What can hang from each mark
z_217: z_72
z_488: z_203
z_965: z_72 z_217
z_72: z_203 z_217 z_364 z_488
z_364: z_72 z_106
z_129: z_72
z_203: z_965

Known rows, with every way that one mark hangs from another
{z_72 z_217 {z_364 z_106} {z_488 z_203}}: 0.93 1.82 0.50 1.02 -3.09 -0.43 1.00 -0.69 2.13 0.82 -0.12 2.12 -0.17
 -0.82 0.20 0.15 0.38 0.44
{z_72 z_203 z_364}: 0.87 -0.22 0.72 1.38 0.63 -0.81 0.62 -1.96 0.97 -0.11 -0.60 1.76 -0.28
 -0.58 0.46 0.38 0.18 1.25
{z_488 {z_203 {z_965 {z_72 z_364} z_217}}}: 0.63 0.89 0.61 1.82 3.35 0.79 0.13 0.72 0.92 1.45 -0.34 0.27 -0.48 0.00
 0.12 -0.40 -0.59 0.95
{z_364 {z_72 z_488}}: 0.57 0.00 0.53 0.59 -2.98 0.91 -0.07 1.07 1.51 0.54 -0.35 1.18 0.03 0.35
 0.67 -0.78 -0.51 0.60
{z_72 z_203}: 0.52 -0.23 0.54 1.23 0.47 -0.31 0.14 -0.66 1.04 -0.11 -0.52 1.07 -0.46
 -0.08 0.46 0.04 -0.16 1.05
{z_203 {z_965 z_217}}: 0.24 0.68 0.57 0.32 2.66 1.21 -0.22 1.59 0.77 0.79 -0.33 0.36 -0.15 0.12
 -0.43 -0.70 -1.06 0.75
{z_364 z_106}: 0.66 0.44 0.87 0.71 -1.69 0.29 -0.39 0.80 0.51 0.30 -0.30 1.37 -0.24
 0.20 -0.56 -0.34 -0.06 0.20
{z_488 z_203}: 0.76 0.33 0.07 1.51 -0.32 -0.09 -0.38 0.41 0.63 0.44 -0.18 0.59 -0.50
 0.17 0.38 -0.49 0.05 0.87
{z_203 {z_965 z_72 z_217}}: 0.19 0.70 0.88 1.15 4.46 1.77 -0.14 1.30 0.92 1.36 -0.45 0.02 -0.41 0.40
 -0.08 -0.53 -1.15 0.75
{z_129 {z_72 z_203}}: 0.70 0.88 0.51 1.20 -0.28 -0.37 0.32 -0.45 0.62 -0.36 -0.71 0.89 -0.46
 -0.38 0.75 -0.33 -0.30 1.76
{z_364 {z_72 z_203 z_217 z_488} z_106}: 0.30 0.83 0.96 0.18 -4.83 0.29 0.51 0.66 2.41 0.58 -0.50 1.49 -0.05
 -0.44 -0.23 -0.20 -0.08 -0.54
{z_203 {z_965 {z_72 z_364 z_488} z_217}}: 0.46 0.97 0.96 1.43 3.74 1.39 0.75 0.39 1.76 1.40 -0.42 1.14 -0.14 0.10
 0.68 -0.23 -1.21 1.32
{z_129 {z_72 {z_203 z_965} z_217 z_364}}: 0.81 1.77 0.61 1.14 -0.16 -0.17 1.13 -0.87 0.42 -0.06 -0.81 1.19 -0.41
 -1.30 -0.10 0.07 -0.62 1.82
{z_129 z_72}: 0.82 1.13 0.44 0.74 -0.26 0.38 -0.01 0.24 0.28 -0.05 -0.52 0.75 -0.40
 -0.17 0.54 -0.67 -0.33 1.67
{z_364 {z_72 z_203} z_106}: 0.51 -0.21 1.13 0.71 -3.89 0.15 -0.37 1.19 0.95 0.28 -0.61 1.07 -0.13
 0.05 -0.68 -0.43 0.05 -0.46
{z_965 {z_72 z_217 z_364}}: 0.68 0.71 0.88 1.08 2.46 0.70 0.71 -2.35 1.17 1.15 -0.53 0.90 -0.64
 -0.52 0.41 0.36 0.13 0.69
{z_488 {z_203 {z_965 {z_217 {z_72 z_364}}}}}: 0.57 0.46 0.12 1.32 0.81 0.51 -0.33 1.53 0.59 1.31 -0.34 0.50 0.05 -0.38
 -0.34 -0.64 -0.42 0.75
{z_217 {z_72 z_364}}: 0.78 -0.59 0.35 1.18 -0.65 0.21 -0.31 -0.57 0.21 0.73 -0.55 1.43 0.13
 -0.41 0.10 -0.20 0.11 0.79
{z_203 {z_965 {z_72 z_217 z_488}}}: 0.34 1.24 0.61 1.69 1.25 1.66 0.63 0.70 1.17 1.14 -0.41 0.84 -0.55 0.19
 0.44 -0.14 -1.44 1.31
{z_364 z_72}: 0.56 -0.38 0.64 0.37 -2.03 0.87 -0.57 0.89 0.55 0.50 -0.45 0.54 -0.14
 0.26 -0.12 -0.83 -0.20 0.17

Rows
0.65 0.96 0.55 0.85 -0.28 -0.65 1.62 -2.57 2.59 0.23 -0.48 2.16 -0.19
 -1.08 0.98 0.66 0.02 1.20
{z_72 z_203 z_217 z_364 z_488}
0.52 1.31 0.56 0.34 -5.52 0.59 0.10 1.57 2.06 1.07 -0.20 1.04 -0.09
 -0.20 -0.27 -0.66 0.08 -0.58
{z_364 {z_72 z_217 {z_488 z_203}} z_106}
0.31 0.46 1.04 0.05 -3.85 0.31 -0.01 0.43 1.43 0.58 -0.60 0.81 -0.22
 -0.56 -0.98 -0.21 0.23 -0.95
{z_364 {z_72 z_203 z_217} z_106}
0.50 2.19 0.34 1.17 -1.11 0.32 1.18 0.43 1.42 -0.02 -0.66 1.13 -0.35
 -0.74 0.74 -0.20 -1.24 2.06
{z_129 {z_72 {z_203 z_965} z_217 z_488}}
0.22 0.48 -0.03 0.48 0.47 0.57 -0.28 1.15 2.48 1.46 -0.21 0.53 0.22
 -0.13 0.94 -0.75 -0.07 0.47
{z_965 {z_217 {z_72 {z_488 z_203}}}}
0.46 0.49 0.44 1.95 -0.49 0.20 0.67 1.00 1.37 -0.06 -0.48 1.70 -0.23
 0.17 0.70 -0.10 -1.40 1.83
{z_72 {z_203 z_965} z_488}
0.62 1.18 1.15 1.73 0.64 1.21 0.48 0.15 0.21 1.16 -0.53 1.16 -0.51 -0.30
 -0.85 0.14 -0.80 0.50
{z_203 {z_965 {z_72 z_217 {z_364 z_106}}}}
0.33 0.60 1.09 1.06 4.22 0.20 1.24 -1.93 3.34 1.19 -0.56 1.39 -0.21
 -0.30 1.66 0.27 -0.17 1.07
{z_965 {z_72 z_203 z_364 z_488} z_217}
0.68 0.25 0.24 1.09 -3.46 0.50 -0.15 1.46 1.59 0.70 -0.22 0.92 -0.12
 0.31 0.76 -0.89 -0.31 0.59
{z_364 {z_72 {z_488 z_203}}}
0.14 0.29 0.73 0.49 -0.84 0.92 0.33 1.89 2.15 0.69 -0.52 0.82 0.12 0.07
 0.34 -0.71 -1.09 0.65
{z_364 {z_72 {z_203 {z_965 z_217}} z_488}}
0.89 0.01 0.00 1.88 -2.34 -0.13 0.11 -0.07 1.26 0.92 -0.33 1.78 0.17
 -0.32 1.01 -0.27 0.02 1.23
{z_217 {z_72 z_364 {z_488 z_203}}}
0.38 0.51 1.52 0.89 3.43 0.13 0.56 -1.47 2.27 1.25 -0.63 1.08 -0.31
 -0.39 0.26 0.29 0.25 0.09
{z_965 {z_72 z_203 {z_364 z_106}} z_217}
0.67 1.31 0.93 0.82 -2.24 -0.74 1.48 -1.88 2.58 0.28 -0.47 2.50 -0.11
 -1.08 0.27 0.66 0.18 0.59
{z_72 z_203 z_217 {z_364 z_106} z_488}
0.85 0.33 1.32 1.75 0.67 0.54 0.23 -0.98 0.68 0.95 -0.50 1.51 -0.46 0.10
 0.07 0.16 0.05 0.57
{z_965 {z_72 {z_364 z_106}}}
0.73 1.37 0.78 0.90 1.65 -0.12 0.81 -0.14 0.83 0.10 -0.77 1.04 -0.15
 -0.89 0.22 -0.30 -0.71 1.85
{z_129 {z_72 {z_203 {z_965 z_217}} z_364}}
1.02 1.24 0.61 1.40 -1.12 -0.75 1.29 -1.35 1.65 -0.33 -0.68 2.11 -0.16
 -0.70 1.54 0.00 -0.34 2.36
{z_129 {z_72 z_203 z_364 z_488}}
0.27 0.64 1.06 0.56 -3.91 0.78 -0.02 1.75 0.74 0.59 -0.66 0.75 -0.21
 -0.44 -1.54 -0.37 -0.59 -0.63
{z_364 {z_72 {z_203 z_965} z_217} z_106}
0.54 1.06 0.70 1.34 3.42 0.45 0.80 -0.95 2.98 1.66 -0.24 1.01 -0.27
 -0.09 1.58 -0.14 -0.01 0.97
{z_965 {z_72 z_364 {z_488 z_203}} z_217}
0.89 1.90 0.06 1.91 -1.84 0.37 0.39 2.02 0.67 0.14 -0.35 1.08 -0.32 0.06
 0.98 -0.85 -1.20 2.32
{z_129 {z_72 {z_488 {z_203 z_965}}}}
0.64 0.45 0.24 1.60 -3.44 0.94 -0.18 2.69 0.95 0.69 -0.26 0.88 -0.08
 0.46 0.29 -1.00 -0.99 0.83
{z_364 {z_72 {z_488 {z_203 z_965}}}}
0.16 1.00 0.80 1.24 3.70 1.80 0.35 1.37 1.85 1.40 -0.36 0.56 -0.28 0.47
 0.61 -0.51 -1.44 1.21
{z_203 {z_965 {z_72 z_488} z_217}}
0.29 0.12 0.62 0.05 -1.90 0.41 0.15 -0.39 1.42 0.48 -0.62 0.42 -0.33
 -0.60 -0.18 -0.24 0.05 -0.25
{z_364 {z_72 z_203 z_217}}
0.71 0.61 0.67 1.00 -5.50 0.38 -0.29 2.37 1.58 0.77 -0.18 1.28 0.01 0.38
 0.00 -0.88 -0.11 -0.09
{z_364 {z_72 {z_488 z_203}} z_106}
0.74 1.18 0.44 0.49 -0.46 0.07 1.24 -1.89 2.12 0.56 -0.29 1.97 -0.11
 -0.86 0.79 0.25 -0.03 1.10
{z_72 z_217 z_364 z_488}
0.76 2.42 -0.05 0.82 -1.75 0.03 0.74 0.06 1.82 0.42 -0.31 0.84 -0.40
 -0.63 1.16 -0.54 -0.26 1.64
{z_129 {z_72 z_217 {z_488 z_203}}}
0.68 -0.78 0.41 1.52 -0.54 -0.47 0.03 -1.17 0.62 0.42 -0.73 1.57 0.06
 -0.64 0.34 0.14 0.15 0.95
{z_217 {z_72 z_203 z_364}}
0.34 0.94 0.71 1.56 2.05 1.68 0.16 0.55 0.23 1.07 -0.51 0.24 -0.71 0.06
 -0.30 -0.16 -1.13 0.91
{z_203 {z_965 {z_72 z_217}}}
